What can hang from each mark:
detu: gife senad
deliz: senad sinu
lozir: bedele senad
sinu: deliz
gife: detu lekog
bedele: lozir
senad: deliz detu lozir

Every row comes from one small tree of marks. The marks that hang from a mark follow it in brackets, in alphabetical order. Every link used is in the known rows. Which tree was each row made from?
Known rows:
detu(gife(lekog) senad(deliz lozir)): [ 0.18  0.33  0.20 -0.11  0.16  0.18  0.08 -0.07  0.37 -0.34 -0.34 -0.08
  0.13  0.31  0.11 -0.13 -0.16  0.22 -0.09  0.19 -0.23]
detu(gife senad): [ 0.32  0.02  0.34 -0.21  0.02  0.04 -0.04 -0.01  0.24 -0.20 -0.05 -0.05
 -0.05  0.09  0.15 -0.13 -0.09  0.20  0.04  0.10 -0.18]
senad(detu): [ 0.16  0.24 -0.02  0.04 -0.08  0.14  0.05 -0.12  0.10 -0.11 -0.08  0.10
  0.11  0.13  0.05 -0.19 -0.05  0.04  0.06  0.09 -0.12]
gife(detu lekog): [ 0.26  0.21 -0.12 -0.06 -0.08  0.30  0.01  0.01  0.06 -0.13 -0.11  0.00
  0.05  0.04  0.22 -0.25  0.03  0.03  0.01  0.13 -0.44]
deliz(senad(detu(gife) lozir)): [ 0.36  0.17  0.17  0.08  0.01  0.26  0.15 -0.20  0.53 -0.37 -0.21 -0.06
  0.24  0.24  0.10 -0.01 -0.24  0.05  0.01  0.15 -0.20]
detu(gife(lekog) senad(lozir)): [ 0.29  0.24  0.32 -0.19  0.07  0.15  0.03 -0.08  0.37 -0.36 -0.30 -0.02
  0.13  0.14  0.16 -0.17 -0.04  0.19 -0.09  0.17 -0.41]
gife(detu(senad(deliz)) lekog): [ 0.28  0.40 -0.11 -0.09  0.07  0.31 -0.04  0.07  0.16 -0.18 -0.23 -0.08
 -0.10  0.27  0.21 -0.12 -0.03  0.06 -0.13  0.18 -0.31]
detu(gife): [ 0.21 -0.07  0.22 -0.09 -0.05  0.04  0.05 -0.09  0.15 -0.13  0.02 -0.03
  0.09  0.03  0.07 -0.20 -0.11  0.19  0.17  0.10 -0.13]
gife(detu(senad) lekog): [ 0.39  0.31  0.03 -0.18 -0.01  0.27 -0.09  0.08  0.16 -0.20 -0.18 -0.02
 -0.09  0.10  0.28 -0.17  0.08  0.03 -0.12  0.13 -0.51]
bedele(lozir(senad(deliz detu))): [ 0.24  0.59 -0.24  0.22  0.10  0.22 -0.08  0.05  0.18 -0.01  0.03  0.15
  0.04  0.32  0.10 -0.15 -0.20 -0.17 -0.03 -0.02 -0.25]
detu(gife(lekog) senad(deliz)): [ 0.23  0.23  0.26 -0.15  0.11  0.14  0.03 -0.03  0.18 -0.22 -0.22 -0.06
  0.07  0.27  0.16 -0.25 -0.14  0.17  0.00  0.12 -0.19]
sinu(deliz(senad(detu))): [ 0.48  0.25  0.18  0.25 -0.05  0.30  0.26 -0.02  0.22 -0.34  0.00  0.07
  0.02  0.05  0.02  0.00 -0.15 -0.01 -0.05  0.13  0.09]
sinu(deliz(senad)): [ 0.42  0.08  0.16  0.15 -0.03  0.27  0.27  0.10  0.15 -0.30  0.14  0.02
 -0.07 -0.09  0.01  0.04 -0.13  0.08 -0.01  0.14  0.15]
senad(deliz detu lozir): [ 0.01  0.43 -0.22  0.16  0.05  0.20  0.14 -0.16  0.29 -0.19 -0.26  0.02
  0.19  0.32 -0.08 -0.04 -0.15  0.12 -0.03  0.21  0.02]
detu(gife(lekog) senad(lozir(bedele))): [ 0.25  0.32  0.44 -0.32  0.11  0.22 -0.04 -0.02  0.39 -0.33 -0.23  0.00
  0.16  0.19  0.28 -0.11 -0.14  0.15 -0.17  0.16 -0.47]
senad(deliz(sinu) lozir): [ 0.05  0.19 -0.12  0.17  0.05  0.27  0.20 -0.05  0.16 -0.18 -0.07  0.15
  0.13  0.15 -0.23  0.07 -0.11  0.28  0.01  0.15  0.07]
gife(detu(senad(deliz(sinu))) lekog): [ 0.37  0.33  0.03  0.03  0.07  0.41  0.03  0.07  0.10 -0.21 -0.20  0.10
 -0.03  0.21  0.09 -0.06  0.01  0.12 -0.13  0.12 -0.35]
gife(detu(senad(lozir)) lekog): [ 0.31  0.41 -0.08 -0.15  0.03  0.31 -0.06  0.03  0.34 -0.32 -0.32 -0.07
 -0.02  0.13  0.24 -0.05  0.06  0.06 -0.22  0.23 -0.51]
senad(deliz detu(gife) lozir): [ 0.10  0.30  0.02  0.10  0.08  0.14  0.12 -0.25  0.40 -0.24 -0.31 -0.07
  0.26  0.36 -0.02 -0.08 -0.25  0.16  0.02  0.22 -0.06]
lozir(senad): [ 0.12  0.20  0.03 -0.08 -0.05  0.15 -0.07  0.09  0.13  0.02  0.15  0.07
 -0.09  0.06  0.06 -0.16  0.01 -0.03  0.00  0.06 -0.21]

Which tree is each row?
[ 0.36  0.23  0.06  0.26 -0.04  0.43  0.23 -0.10  0.36 -0.34 -0.13  0.20
  0.21  0.13 -0.09  0.11 -0.10  0.06 -0.07  0.08 -0.15]	deliz(senad(detu lozir) sinu)
[ 0.27  0.26  0.34  0.16  0.06  0.24  0.00 -0.13  0.28 -0.05 -0.07  0.14
  0.15  0.34 -0.07 -0.17 -0.14  0.02 -0.02  0.06 -0.21]	lozir(senad(deliz(sinu) detu(gife)))
[ 0.09  0.35 -0.12  0.28  0.05  0.31  0.20 -0.17  0.23 -0.20 -0.23  0.19
  0.23  0.28 -0.22  0.02 -0.11  0.18 -0.06  0.14 -0.02]	senad(deliz(sinu) detu lozir)
[ 0.21  0.32  0.21  0.03  0.01  0.20  0.11 -0.24  0.34 -0.32 -0.38  0.03
  0.38  0.21  0.12 -0.30 -0.08  0.08 -0.01  0.18 -0.43]	senad(detu(gife(lekog)) lozir)
[ 0.41  0.44  0.24  0.15  0.03  0.40  0.23 -0.04  0.42 -0.40 -0.07  0.07
  0.10  0.13  0.08  0.18 -0.26 -0.02 -0.23  0.21  0.00]	sinu(deliz(senad(detu lozir(bedele))))
[ 0.28  0.23  0.28 -0.02 -0.04  0.17  0.08 -0.20  0.14 -0.22 -0.25  0.05
  0.31  0.18  0.17 -0.41 -0.08  0.04  0.09  0.08 -0.40]	senad(detu(gife(lekog)))
[ 0.15  0.46  0.20  0.09  0.07  0.38 -0.06  0.01  0.18  0.05  0.05  0.24
  0.10  0.37 -0.03 -0.03 -0.16 -0.05 -0.15  0.04 -0.21]	lozir(bedele senad(deliz(sinu) detu))
[ 0.36  0.28  0.23  0.07  0.02  0.34  0.17 -0.19  0.47 -0.41 -0.33 -0.01
  0.35  0.27  0.19 -0.17 -0.17  0.00 -0.04  0.12 -0.38]	deliz(senad(detu(gife(lekog)) lozir))
[ 0.30  0.06  0.03  0.15 -0.03  0.38  0.22  0.01  0.28 -0.29  0.03  0.17
  0.11  0.01 -0.10  0.14 -0.09  0.16 -0.01  0.07 -0.07]	deliz(senad(lozir) sinu)
[ 0.12  0.22  0.03  0.12  0.04  0.27  0.04  0.09  0.08  0.04  0.13  0.19
 -0.04  0.18 -0.15 -0.06 -0.05  0.08 -0.02  0.05 -0.06]	lozir(senad(deliz(sinu)))
[ 0.17  0.26 -0.02  0.25  0.00  0.27  0.17 -0.12  0.04 -0.10 -0.10  0.22
  0.17  0.25 -0.16 -0.09 -0.10  0.14  0.05  0.08  0.02]	senad(deliz(sinu) detu)
[ 0.09  0.43  0.03 -0.05  0.00  0.24  0.04 -0.12  0.30 -0.18 -0.14  0.09
  0.21  0.22  0.09 -0.01 -0.16  0.05 -0.11  0.17 -0.24]	senad(detu lozir(bedele))
[ 0.37  0.21  0.00  0.03  0.06  0.33 -0.01  0.07  0.16 -0.15 -0.09  0.04
 -0.14  0.19  0.00  0.10 -0.04  0.17 -0.11  0.14 -0.16]	gife(detu(senad(deliz(sinu))))
[ 0.04  0.26  0.00  0.05  0.08  0.31  0.13 -0.02  0.18 -0.14  0.00  0.17
  0.16  0.19 -0.12  0.12 -0.21  0.25 -0.07  0.15  0.01]	senad(deliz(sinu) lozir(bedele))
[ 0.08  0.44  0.03  0.16  0.07  0.37  0.11 -0.13  0.24 -0.17 -0.16  0.21
  0.26  0.33 -0.11  0.09 -0.21  0.16 -0.12  0.15 -0.07]	senad(deliz(sinu) detu lozir(bedele))
[ 0.18  0.39  0.06  0.22  0.03  0.33  0.01 -0.03  0.17  0.01 -0.02  0.23
  0.07  0.30 -0.13 -0.11 -0.06 -0.02 -0.07  0.04 -0.15]	lozir(senad(deliz(sinu) detu))
[ 0.25  0.14  0.28  0.01  0.14  0.19  0.11 -0.07  0.38 -0.29 -0.21  0.05
  0.08  0.23 -0.11  0.09 -0.16  0.33 -0.07  0.17 -0.05]	detu(gife senad(deliz(sinu) lozir))
[ 0.22  0.18  0.07  0.04  0.07  0.22  0.08  0.07  0.08 -0.14 -0.02  0.16
 -0.07  0.17 -0.12  0.03 -0.06  0.25 -0.03  0.08  0.04]	detu(senad(deliz(sinu)))
[ 0.18  0.32  0.17  0.05  0.07  0.14 -0.05 -0.12  0.33 -0.04 -0.10 -0.04
  0.08  0.40  0.07 -0.22 -0.19 -0.05 -0.02  0.12 -0.18]	lozir(senad(deliz detu(gife)))
[ 0.34  0.50 -0.11  0.12  0.01  0.19 -0.11  0.07  0.18 -0.04  0.06  0.21
  0.05  0.15  0.16 -0.18 -0.09 -0.22 -0.04 -0.06 -0.41]	bedele(lozir(senad(detu)))
[ 0.26  0.31 -0.09  0.13 -0.02  0.33  0.15 -0.10  0.41 -0.32 -0.14  0.02
  0.15  0.20  0.05  0.06 -0.15  0.00 -0.04  0.14 -0.11]	deliz(senad(detu lozir))
[ 0.12  0.40  0.08  0.10  0.09  0.22  0.15 -0.25  0.35 -0.30 -0.43 -0.03
  0.36  0.38  0.05 -0.26 -0.20  0.12 -0.02  0.21 -0.25]	senad(deliz detu(gife(lekog)) lozir)
[ 0.15  0.33  0.12 -0.25  0.07  0.19 -0.07  0.06  0.34 -0.22 -0.05  0.03
 -0.02  0.14  0.14  0.13 -0.10  0.16 -0.18  0.17 -0.20]	detu(senad(lozir(bedele)))
[ 0.26  0.38  0.06  0.02  0.01  0.38  0.09 -0.07  0.42 -0.28 -0.07  0.04
  0.19  0.26  0.17  0.13 -0.25 -0.04 -0.12  0.14 -0.19]	deliz(senad(detu lozir(bedele)))
